Each row was made from one walk, in order. Every step used is in the known rows, and no mark comes twice. Write each row's walk.
Known rows
lifeva -> lepa -> dabe -> reni: [-2.20 -1.41 -0.31  0.43 -1.42  1.97  1.26  0.83  1.88  1.79  1.75 -0.20
  0.18 -0.13 -0.38  0.63  1.59  3.07  1.43]
tele -> reni -> dabe -> lepa: [-0.32 -0.88  3.09 -0.13  1.28  3.59 -0.49 -0.03  0.63 -0.06  0.16  0.46
  0.20  0.66 -0.29 -1.20  0.63  1.92 -0.53]
lifeva -> lepa -> tele: [ 3.61  0.69 -0.30  0.80 -0.01  1.25  0.20 -0.89  2.09 -1.02  0.32  0.65
  0.26 -0.88 -0.46 -1.28 -0.19  2.80  1.56]
tele -> lepa -> dabe: [-0.11 -0.81  0.30  0.05  0.67  2.34  0.37  1.32 -1.23  2.78  0.77 -0.63
  1.70  0.22 -0.69 -0.53  0.60  1.14  1.54]
tabab -> lifeva -> reni -> tele -> lepa -> dabe: [ 0.32 -0.16  1.00  1.12  2.20  2.66  3.48  0.54 -3.14  4.86 -0.15 -0.64
  3.79  0.66 -2.78 -0.73 -0.96  0.84  2.93]
tele -> lepa: [ 1.66 -0.03  0.46  0.06 -0.25  0.72  0.49  0.67 -1.00  1.49  0.44 -0.15
  1.73  0.13 -0.77 -0.02  0.17  0.59  1.00]
tabab -> tele -> reni -> dabe -> lepa: [-0.18  0.06  3.45 -0.53  1.72  3.85 -0.25 -0.04  0.41  0.82  0.12 -0.55
  2.15  0.68 -0.59 -1.91  0.82  1.70 -1.13]
reni -> dabe -> lepa: [-0.01 -0.98  2.53 -0.60  1.36  1.07 -0.63  0.61  1.60  0.06 -0.37 -0.54
 -0.10 -0.90 -0.20 -1.31  0.74  2.10  0.19]
tabab -> tele -> lepa -> lifeva -> reni -> dabe: [ 1.22 -0.23  1.06 -1.23  2.59  1.05  0.74  0.93 -4.05  2.53  2.31 -2.18
  7.22  1.19 -2.82 -0.72  0.22  0.80  0.75]
reni -> dabe -> lepa -> lifeva: [ 0.34 -0.88  1.37 -1.29  1.67  1.57 -0.22  0.48 -0.66 -0.35  0.26 -0.62
  1.94 -0.24  0.35 -0.77  1.60  3.06  0.64]
lifeva -> reni -> dabe: [-0.82 -1.25  1.50  0.00  2.69 -0.79 -0.21  0.66 -0.20  0.71  1.44 -0.73
  1.38  0.20 -2.41 -0.27 -1.00 -0.43 -0.25]
lifeva -> lepa -> tele -> reni -> dabe: [ 3.04 -0.54  1.47  0.37  0.98  3.98 -0.02 -1.30  1.85 -1.30  1.29  0.61
  0.39  0.82 -2.21 -1.70 -0.01  2.71  0.95]
lepa -> tele: [ 1.80  1.29  0.20 -0.13  1.99  1.15 -0.27 -0.13  0.75 -1.29  0.23  0.61
  0.50 -0.47 -0.79 -0.50 -0.59  1.06  0.85]
reni -> dabe: [-0.08 -1.42  1.20 -0.73  0.98 -0.02 -0.20  0.24  0.87 -0.14  0.38 -0.73
 -0.48  0.13 -1.72 -0.53  0.54  0.04  0.14]
tabab -> lifeva -> lepa -> dabe: [-0.13 -0.52 -0.35  1.23 -0.80  0.85  2.69 -1.19  0.52  3.38 -0.34  0.12
 -0.05 -0.55 -0.13 -1.21  0.97  1.57  2.26]
lifeva -> reni -> tele: [ 0.32  0.01  0.42  0.71  1.32  1.09  0.91  0.57 -1.26  0.58 -0.05 -0.63
  1.72  0.59 -1.84 -0.01 -1.65  0.36  0.52]
dabe -> lepa: [ 0.03  0.44  1.32  0.11  0.48  1.09 -0.43  0.43  0.86  0.29 -0.77  0.39
  0.20 -1.10  1.39 -0.70  0.40  1.99 -0.09]
dabe -> reni -> tele -> lepa: [ 0.90 -0.27  0.60 -0.19 -1.25  2.99  2.23  1.83 -0.58  1.17  0.86 -0.61
  2.48  0.84 -2.28  1.40  0.63  2.22  1.82]
tele -> reni -> dabe: [-0.33 -1.38  1.65 -0.27  1.07  2.56 -0.23 -0.46 -0.22 -0.20  1.01  0.08
 -0.02  1.57 -1.90 -0.42  0.23 -0.04 -0.54]
dabe -> lepa -> lifeva -> reni -> tele: [ 0.67  0.41  0.76  0.15  2.01  2.91  0.98  1.09 -2.72  0.22 -0.38 -0.34
  4.15  0.37  0.37 -0.28 -0.52  3.29  0.98]
lifeva -> reni -> dabe -> lepa: [-0.83 -0.89  2.89  0.20  2.99  0.28 -0.48  1.02  0.60  0.92  0.57 -0.30
  1.52 -0.75 -0.84 -1.12 -0.61  1.73 -0.32]

Write each row's walk
[ 3.17  1.80  0.22  1.51  0.27  3.00  2.33 -2.83  0.52  0.48  0.07  1.99
  0.81  0.48 -0.90 -1.21 -0.16  1.89  1.75] | tabab -> lifeva -> lepa -> tele -> reni
[ 1.31 -0.22 -0.53 -1.07 -0.90  3.77  2.69  1.77 -2.98  0.99  1.41 -0.92
  4.72  1.56 -1.61  1.84  1.40  3.12  2.25] | dabe -> reni -> tele -> lepa -> lifeva
[-0.62 -1.31  0.38 -0.92  3.06 -0.03  0.12  0.44 -2.54  0.39  1.87 -0.91
  3.57  0.93 -1.83  0.14 -0.30  0.47  0.21] | lepa -> lifeva -> reni -> dabe
[ 1.11 -1.27  0.63 -0.83  2.70  0.78  0.71  1.20 -3.83  1.87  2.44 -1.03
  5.40  0.98 -2.49  0.04  0.07  1.12  1.17] | tele -> lepa -> lifeva -> reni -> dabe
[-3.75 -0.93 -0.04 -0.48  0.38  2.01  0.69  1.53  0.35  1.58  1.68 -0.22
  0.51  0.06 -0.65  1.27  1.21  1.34  0.60] | lepa -> dabe -> reni
[-0.47  0.56  0.32  0.05  2.42  1.09  0.10  0.72 -2.90  0.71  0.62  0.19
  4.17 -0.24  1.24 -0.02 -0.19  2.36  0.10] | dabe -> lepa -> lifeva -> reni
[-1.88  0.02  0.83 -0.60  0.29  2.97  1.48  2.23 -0.95  3.95  2.16 -1.35
  4.17  0.47 -1.47  0.51  1.66  1.67  1.01] | tabab -> tele -> lepa -> dabe -> reni
[ 0.22 -0.91  0.92  0.65  2.11  3.47  1.44  2.09 -2.58  3.18  0.71 -0.99
  3.65  0.89 -2.51 -0.54 -1.22  1.49  2.10] | lifeva -> reni -> tele -> lepa -> dabe
[ 1.43  1.40  0.71  0.16  2.04  3.74 -0.14 -0.80 -0.34 -1.46  0.69  1.56
  0.83  0.97 -0.86 -0.41 -0.74  0.75  0.02] | lepa -> tele -> reni
[ 1.97  1.64  1.48  0.07  2.37  2.28 -0.74  0.44  1.43 -1.14 -0.59  1.05
  0.67 -1.42  0.79 -1.28 -0.21  3.07  0.72] | dabe -> lepa -> tele
[-0.22 -1.48 -0.26  0.76 -0.98  1.76  0.44 -0.06  1.25  1.57  0.34 -0.47
 -0.19 -0.20  0.29 -1.03  0.75  2.36  1.43] | lifeva -> lepa -> dabe
[ 3.28 -0.17 -0.59 -0.65 -0.16  3.36  1.86  0.71 -3.52  0.55 -0.10 -1.21
  4.13  1.40 -1.16  0.09  0.64  2.35  2.31] | reni -> tele -> lepa -> lifeva
[ 1.75  0.46 -0.37  1.36 -1.70 -0.68  2.57 -2.02  0.82  1.98 -0.68  0.52
 -0.06 -0.63 -0.07 -0.78  0.47  1.11  1.65] | tabab -> lifeva -> lepa
[ 0.61  0.03 -0.69  0.02  1.81  1.82  1.26  0.48 -3.63  0.01  0.50 -0.92
  4.03  1.38 -1.14  0.44 -0.96  1.25  0.98] | lepa -> lifeva -> reni -> tele
[-0.20 -0.32  2.14 -0.84  1.22  2.80 -0.04 -0.50 -0.54  0.66  1.01 -0.84
  1.74  1.58 -2.03 -1.18  0.41 -0.38 -1.05] | tabab -> tele -> reni -> dabe
[ 3.07  0.41  1.56  0.81  1.12  3.01  2.12 -2.53  1.30  0.36  0.55  1.16
  0.47  0.53 -2.62 -1.79  0.13  2.11  1.94] | tabab -> lifeva -> lepa -> tele -> reni -> dabe
[ 1.59  1.69  1.94  0.27  2.50  4.84 -0.74 -0.28  0.54 -1.16 -0.05  1.82
  1.18  0.02  0.58 -1.27 -0.33  2.80  0.07] | dabe -> lepa -> tele -> reni
[ 0.39  0.89  0.55  1.09  1.36  0.20  3.12 -0.70 -1.75  2.07 -0.83 -0.02
  2.07  0.45 -2.18 -0.11 -1.54 -0.40  1.35] | tabab -> lifeva -> reni -> tele
[ 1.35 -0.02  1.88 -0.60  2.81  3.64 -0.53 -0.58  0.45 -1.72  1.29  0.84
  0.58  1.10 -2.75 -1.02 -0.37  0.95  0.18] | lepa -> tele -> reni -> dabe
[ 0.23  0.12  2.33 -1.34  2.04  4.56 -0.06 -0.26 -1.99  0.22  0.77 -0.85
  4.17  1.39  0.11 -1.32  1.64  2.68 -0.58] | tabab -> tele -> reni -> dabe -> lepa -> lifeva
[ 0.95  0.50  2.97 -0.05  5.04  1.47 -1.03  0.97  1.13 -0.33  0.83  0.32
  2.15 -1.32 -1.59 -1.56 -1.16  2.63  0.39] | lifeva -> reni -> dabe -> lepa -> tele
